Each row comes from the steps of one path. Every step used is in the known rows, and no mark comes twice. Write the path behind each row, first mark first.
Known rows:
nazov > vapaz > tefu: [-18  -3  -1  -3   0  10  -6  -1  -1 -11   3   2   0  11  11 -10   0  -7
  -5  -1 -21  19  -8  -6 -14   1  -5   1  20]
nazov > vapaz > pibopa > sezog: [  1 -24  11  15  -6  -1 -15   3  -8   1 -13   2  13   0   6 -13   3 -11
 -14   8  -5  28  12  -9  -6   7   3 -10  48]
pibopa > vapaz > tefu: [-13  -2 -11  -6   7   2  12   7   4  -3   0   2   9   8  17   5  17  -3
  -8  -8 -17  22   3   2 -13  -3  -1  -7  32]
zelo > tefu > sezog > pibopa > vapaz > nazov: [  0  10 -19   4  27   5   9 -14  -9  34  -7  -2  10   2  -5  16  16 -14
 -15  -3  10  15  -1 -13 -10  12  -1   2 -12]
darit > sezog: [ 22   3   5  -7 -13   6  -2  15   8   3  -2  -3   3  -6 -10   1   4   5
   1   8  -4  -8 -16   4   8  -4   4  21  15]
darit > taval: [ 33   1  -8  -7   7  -1   4  18   9 -12  -5   2 -11   1  -4   1   3  13
   5   5   0 -31   4   5  18 -12   2  -6   7]
sezog > nazov > vapaz: [ -9   5  11  -5  -3   4 -10  16  -6 -17  16  -4  -5   2   5 -17 -10   9
  -5 -12   4  14   8  18   0   8  -6   3  -7]
pibopa > vapaz > nazov: [  8  13   2  -6   8   2  16  11   0  -8   7  -7  10  -1   3  -6  20   2
 -18 -16   4  36  17  -4   1  -1   5  -4  14]
tefu > zelo > nazov: [  4   6   5   3  -9 -14  14  -6   7 -10  10  -7 -16 -10 -11  17  -7  24
  14 -10   8 -37   9 -22  15  -8   7   4 -33]
sezog > tefu > vapaz: [  6  20 -20 -24   8  -7   8  -9  12  -6  -8   7  -5   2  14   8  -6   7
   3   6  -4   5 -20  31   4 -11  -3  -8 -29]
nazov > vapaz > pibopa: [-14  -8   0   8   3   5  -6  10  -8  -7  -5   2  -3   7   7  -9   0   0
  -9  -3  -6  13   4  -1  -5   1   0 -11  19]
zelo > tefu > vapaz: [-12  11 -19 -11  16 -10   4 -19  17   2 -11   5 -13  -7  10  20  -6  13
  -3   1 -12 -20  -8  -4   1  -5   0  -9 -17]
nazov > vapaz > tefu > sezog: [-17  -6   4   0  -6  15 -11 -11   5  -1  -3  -3   6   7   3  -7   9 -13
 -15  13 -17  32 -15  -5 -17  -2  -7   0  -6]
pibopa > sezog > nazov > vapaz: [ 10 -11  23   1 -12  -2 -19   9  -5 -10   8  -4  12  -5   6 -21  -6  -1
 -12   0   6  28  14  12  -1  14  -3   3  18]
tefu > zelo > nazov > vapaz > pibopa: [-24  -7  14  17   2  -8   2 -13  -9 -11   5 -10 -16  -2  -9   4  -5   7
   2  -9   7 -17  21 -37  -3   1   6  -4 -20]
pibopa > sezog: [ 29 -14   2   0 -17  -5  -1  12   8   1  -8   6  14  -9   5   2   0   6
  -1   8  -4   5   0   9  12   1   4  -1  38]
sezog > nazov > vapaz > tefu > zelo: [-25   3  16  -3   1   1   3   0  -7 -13  21  -1 -12   9  15 -11  -1  -4
   2 -11  -1   3   7 -11 -16   5  -8  15 -19]
nazov > vapaz: [ -1  -3   4  -4  -8   8 -10   5   3 -22   2  -3  -3   2   1  -7  -8  15
  -7  -5 -11  11  -1   2   0   2   0   3   1]
vapaz > nazov: [ 14  16   2  -5  -2   3  16  14   0  -1   7   2   0   0   1 -10   9   1
  -5  -7   4  13   0   1  15  -5   2  -2  11]
vapaz > pibopa > sezog > darit > taval: [ 32 -20  -1  10   5  -2  -6   5  -2  14 -22  13   5   1 -12 -12  -5 -18
  24  18  10 -38   5   5  13 -11   7  -8  48]
nazov > vapaz > pibopa > sezog > darit > taval: [ 19 -26  12  12   8   5 -24  -7  -6  -1 -19   4   5   4 -15 -23  -8 -17
  14  17   6 -16  11  -8  -1  -3   6  -2  39]
zelo > nazov: [  3   6  -3   3  -7  -9   7   1   4  -6   6  -5  -4  -8  -8   7  -9  15
   8  -5   1 -18   2  -3  18  -7   5 -10  -3]
sezog > pibopa > vapaz: [  7   4 -21  -3  10   1   3   9  -6   2  -9   5   8   4   3  12   7   9
   3 -14   6  -1   9  17   0   8   1  -2  14]
tefu > sezog > pibopa > vapaz > nazov: [ 13  15  -7   0  13   7   5  -4  -9  18  -9  -3  17   0  -6   1  26 -14
 -17  -2  19  34   7   8  -3   3   1  -2 -14]
zelo > tefu > sezog > nazov > vapaz: [-19   0   1   2   4   6 -13  -4  -1   8   9  -6  -6  -1  -1   2 -10   0
 -14   3  -3   8  -7   3  -9  15 -10   2 -34]
vapaz > tefu > zelo > nazov: [-14   4   1   3  -2 -10  18 -15   4  -1  11  -1 -12  -1   0  15   0   3
  15  -6  -4 -29   0 -31   0  -9   3   4 -14]
zelo > nazov > vapaz: [ -9   0  10   6  -6   0 -11 -11   0 -20   8 -13  -5  -5 -12  -4 -15  15
  -2  -7  -3   4   9 -14   4   0   4  -5 -12]
zelo > nazov > vapaz > pibopa: [-23  -6   3  17   5  -3  -7  -9 -11  -6   1  -9  -5   1  -8  -7  -8  -1
  -4  -6   2   5  13 -19   1   1   3 -20   8]
sezog > tefu > zelo: [ 15   9 -11 -14 -13  -6  23  13   3  -4   9   7 -11   5   7  21  -7  19
  18  -2  -1 -25 -21  12   6  -2  -1  15 -32]
sezog > pibopa: [ 16   5 -21  -2   1   3   2  13  -7   9 -10  14   0   4   2   8  -5   8
  16  -4   7 -23  -9  20  13   3  -1   0  11]

Which path is each row?
[-12  -1  -2  -7   7  -2  20   1   6  -9   5   0  -1   5  15  15  20   5
  -1 -12 -11  -1   9 -16 -16  -4   2   8   1] -> pibopa > vapaz > tefu > zelo
[-12   7 -13  -5  18  -8   6  -4   6   1 -20   9  -7  -2  13   1  10  -3
  -8   2   0   0   6  13   4 -15   2 -24   4] -> tefu > vapaz > pibopa
[ -3   4   6  -1  -8  -8   5 -19  -3 -18  17 -12 -13   3  -7  12 -21  17
  14  -7   3  -9  -5 -19  -4   5   1  11 -53] -> sezog > tefu > zelo > nazov > vapaz
[ 21  -6   8  -1 -13  -9  -3  23   0   5   6   6  12  -8   9  -9  -1  -2
  -1   2  10   9   9  24  12   7  -2  -1  29] -> pibopa > sezog > nazov
[ 10  18 -10  -2  19   4  11   5 -15   8  -2   1  12   4   0  -2  17  -6
  -5 -17  16  26  15   6   0   7   3  -1  14] -> sezog > pibopa > vapaz > nazov
[ -7  24  -9 -10  25  -7  13 -23   9   6  -5   0  -9  -6   9   6   3  -3
 -13  -3  -5   6  -3 -16   2  -5   1  -7 -15] -> zelo > tefu > vapaz > nazov
[ -7   1  -3  -6  -5  -2  21   3   6  -3   4  10 -10   5  13  11   6   3
  10  -3 -11 -23  -8 -14  -4  -9  -2  10  -1] -> vapaz > tefu > zelo
[ -4   1 -10  -3  -7   8   6   3  10  13  -5   7   6   4   7   5  14 -13
  -6  15 -13   7 -20   9  -3 -10  -5  -5   2] -> vapaz > tefu > sezog
[  5  -1  -7  -5 -20  10  -2   3  13   5  -7   8   3  -5 -18   0  -8   2
  19  12   2 -25 -24  25  12 -13   2   9 -22] -> tefu > sezog > darit
[ 27   6  -8  -2  -2  11  -8   8  -7  18 -12   4   5   0 -14   5   1  -3
  15   7   9 -23 -18  12   8   5   3  23  16] -> darit > sezog > pibopa
[-18  -4  10  -3  -5   6   4  -8   1 -15   7   0 -10   9  11   1   2   3
   1  -4 -16   0  -3 -27 -16   0  -2  15 -11] -> nazov > vapaz > tefu > zelo
[-19   1   3   1   8 -11  20 -19   5  -7  11 -11  -3  -1   3  17  11   4
   3 -14  -3  -6  18 -32 -12  -5   5   1 -12] -> pibopa > vapaz > tefu > zelo > nazov
[ -9 -23  18  22  -8  -4 -20 -24 -11   4  -7  -2  12  -5 -21 -18 -21 -17
  16   5   8  -3  11 -14   0   2   9  -7  25] -> zelo > nazov > vapaz > pibopa > sezog > darit
[ 16   4 -18   0  -5   7  -2   3   0  18 -15   9   6  -1  -6  12   4   0
   4  10  10 -15 -16  24  10   0  -3  -1 -17] -> tefu > sezog > pibopa
[-23   0   5   7   9   2  -8  20 -17  -3  10   2  -5   7   9 -20  -2  -7
  -8 -10   8  15  13  15  -4   6  -6 -13  12] -> sezog > nazov > vapaz > pibopa
[-33  -6  -3  14  15   3  -9   1 -12  24   3  -1  -6   5   2  -2  -2 -14
 -18   4   2   5   0   0 -13  13 -11 -11 -15] -> zelo > tefu > sezog > nazov > vapaz > pibopa
[-22  -6   8   9  -2   6 -13 -28   3   0   2 -13   4   0  -7  -4   0 -13
 -11  11 -10  23  -5 -23 -13  -3  -3  -7 -19] -> zelo > nazov > vapaz > tefu > sezog
[  4   4  22  -6  -8  11 -20  12  -5  -9  13 -13   2  -2  -9 -22  -4  -2
  -8   0   6  19  -2   8  -5  11  -3  26  -1] -> darit > sezog > nazov > vapaz
[14 10  9 -8 -9  6 -5 25 -1  6 11 -4  1 -5 -7 -9  2 -2  4  1 11 -5 -6 21
  9  3 -2 20  7] -> darit > sezog > nazov
[-17   4  -1  -6   9   3   4   7   2  10   8  -3  12   4  13  -3  23 -18
 -18   0   1  35   3  22 -17   0  -9  -7  -4] -> pibopa > vapaz > tefu > sezog > nazov
[-10  -1  17   6  -9  -7  -1 -18   3 -25  11 -15 -14  -7 -13   6 -12  23
   3 -11   2 -15  14 -35   1   0   6  10 -43] -> tefu > zelo > nazov > vapaz
[ 22 -13   3  -1 -23   0  -8   4   7   3  -9  13  15  -8 -11  -6 -15   0
  24   9   0 -18 -10  17  12  -4   7  10  31] -> pibopa > sezog > darit
[-21  -2   9   9   3   6 -12  11 -11   6   2  -2   1   3   2 -19   8 -14
 -19   5  12  24   6  19  -7   3  -8 -13 -17] -> tefu > sezog > nazov > vapaz > pibopa
[ -8   5 -11   0   4  -1   4  10   4  22   8   3  -5  -5   0  13  -4   1
  -5   4   1 -17 -11  17   3   7 -10  -2 -26] -> zelo > tefu > sezog > nazov
[ 32  -6  -8  -7 -17  -7   4   7   2   9  -3   8  16   1   9   9  -8   0
   7  14  -5  13 -20  23   7   4  -1   1  23] -> pibopa > sezog > tefu
[ 14 -11  20   4 -16 -14  -6 -29  -2 -10   9 -13   5  -5  -6  10 -19   8
   7   6   4   8   1 -26  -6  12   4  12 -28] -> pibopa > sezog > tefu > zelo > nazov > vapaz
[ 28   0  -8  -8   4   5  -1   8   9  -9  -8   8 -12   2 -17  -6 -14   7
  31   5   3 -55  -5  14  18 -16   4   6   0] -> sezog > darit > taval
[ -7 -10 -12   6  21 -17  -1 -22   6  25 -26   9   4  -8  16  14   3 -13
 -11  14  -9  -5   3 -10  -5   0   2 -22  31] -> zelo > tefu > vapaz > pibopa > sezog
